What can hang from each mark
j293: j446
j446: j269 j293 j510
j683: j59 j293 j453 j510
j510: j120
j120: j265
j265: j446
j453: j446
j269: j683

Every row comes from one small tree of marks. Brackets hold a mark, then the marks that hang from it, in the order of their numbers. Every link used is in the known rows. Which tree was each row made from?
In the rows, zero is written as 128.
Known rows
[j265 [j446 [j269 j683] j293 j510]]: [ 87 110 111 106 176 140  73 121 147 129 111 148 136 140  31 152  88 118
 116]
[j120 [j265 [j446 j269 j293 j510]]]: [ 78 124 121 108 124 152  82 120 168  86 128 126 143 128  90 111 121  98
 123]
[j453 [j446 j510]]: [100 109 135 135 166 170 131 142 129 152 112 142 128 147 131 117 112 106
 113]
[j293 [j446 [j510 j120]]]: [103 118 110 135  83 213 124 129 155  96 121 143 183 111  94 101 106 122
 107]
[j453 [j446 [j269 [j683 j59 j510]] j293]]: [ 96  93 109  91 211 169 107 126 102 169 127 170  95 163  96 132 103  94
 134]
[j265 [j446 [j269 [j683 j59 j453]] j510]]: [100 123 116 121 149 123  99 125 147 115 110 167 179 139  65 160 108 132
 105]
[j269 [j683 j59 j293 j510]]: [167 144 131  97 205 157 152 114  91 243 129 164 137  85 165 120 123 139
 144]
[j446 j269 [j510 [j120 j265]]]: [100  86 113  95 133 226 107 121 146 100 107 131 163 119  86 114 121 107
 106]
[j453 [j446 [j269 j683] j293]]: [ 91  93 104  94 195 175 107 126 107 146 125 170  81 169  73 140  97  93
 134]
[j120 [j265 [j446 j269]]]: [ 90 147 120 125  97 136 101 123 161  61 132 147 143 129 106 121 135 106
 122]
[j265 [j446 j269 j510]]: [ 93 122 123 129 142 125  87 131 153  97 104 148 154 137  62 151 108 124
 102]
[j683 [j453 j446]]: [120 108 135 116 106 112 135 139 127 122 129 155 171 159 125 149 136 128
 120]
[j265 j446]: [108 153 127 150 104  91 106 134 147 104 119 154 146 134  86 145 120 138
 117]
[j453 [j446 j269 j293 j510]]: [ 79  71 118  94 199 183  96 133 123 150 112 141  99 168  80 124  96  85
 121]
[j683 j59]: [123 126 120 131 128 106 141 124 122 155 133 143 144 138 159 110 137 129
 139]
[j446 [j269 [j683 j59]] j293 [j510 j120]]: [ 98  61  94  64 192 222  94 108 124 176 113 141 141 133  45 123  91 110
 129]
[j293 [j446 j269]]: [ 98 118  96 119 106 179 110 122 140  62 130 162 140 137  80 128 108 106
 115]
[j120 j265]: [110 142 129 123 103 154 126 122 151  92 141 122 138 117 153  99 144 107
 133]
[j446 j269 j510]: [107  83 121  97 184 178 101 124 136 121 106 119 140 133  92 135 111 106
 106]

Write each row's tree
[ 94 100  98 115  98 226 109 124 149  77 116 155 172 123  67 115 103 111
 102]	[j293 [j446 j269 [j510 j120]]]
[138 142 112 105 135 229 150 111 121 166 123 172 140  84 106 113 108 129
 135]	[j269 [j683 [j293 [j446 [j510 [j120 j265]]]]]]
[ 88 107 106 105 148 164  78 121 145 126 107 157 149 134  17 147  90 126
 115]	[j265 [j446 [j269 j683] j293 [j510 j120]]]
[ 74  73 112  92 164 216  99 131 130 136 112 149 116 157  76 110 103  86
 121]	[j453 [j446 j269 j293 [j510 [j120 j265]]]]
[ 89 147 125 124  97 128  95 122 164  89 138 130 138 126 108 107 129 109
 134]	[j120 [j265 [j446 j293]]]
[149 128 126  95 157 161 157 121 100 190 124 184 138 120 115 151 118 137
 139]	[j269 [j683 j293 [j453 j446]]]
[ 93 104 103 115 125 201 105 125 151  78 120 145 158 129  81 119 100 103
 104]	[j293 [j446 j269 j510]]
[115  84  98  63 204 173  90 108 105 175 132 150 117 135  73 135 104 110
 140]	[j446 [j269 [j683 j59 [j510 j120]]] j293]
[ 91  56 114  67 207 178  71 117 135 149 113 102 113 146  58 127  94  94
 124]	[j446 j269 j293 j510]
[145 105 116  69 189 152 126 113  98 173 124 172 146 120 114 153 126 126
 130]	[j446 [j269 [j683 j59 j293 j453 j510]]]
[157 130 124 103 144 145 148 120 110 189 137 165 210 104 146 139 136 153
 125]	[j269 [j683 j59 j453 [j510 j120]]]
[106 129 119 117 164 148 100 124 139 131 102 166 143 122  56 155 100 128
 110]	[j265 [j446 [j269 [j683 j293]] j510]]
[102  70 124  86 125 153 111 134 129 130 119 149 173 164  82 145 121 117
 117]	[j683 [j453 [j446 j269 j293 [j510 j120]]]]
[ 84 137 130 122 112 143  93 124 172 101 131 118 152 120 108 101 123 107
 126]	[j120 [j265 [j446 j293 j510]]]
[109 125  95 113 137 186 116 117 130  97 135 173 155 123  97 127 107 110
 116]	[j293 [j446 [j269 [j683 j59 j510]]]]
[167 140 126  97 178 181 157 114  90 240 125 174 150  79 151 114 125 146
 143]	[j269 [j683 j59 j293 [j510 j120]]]
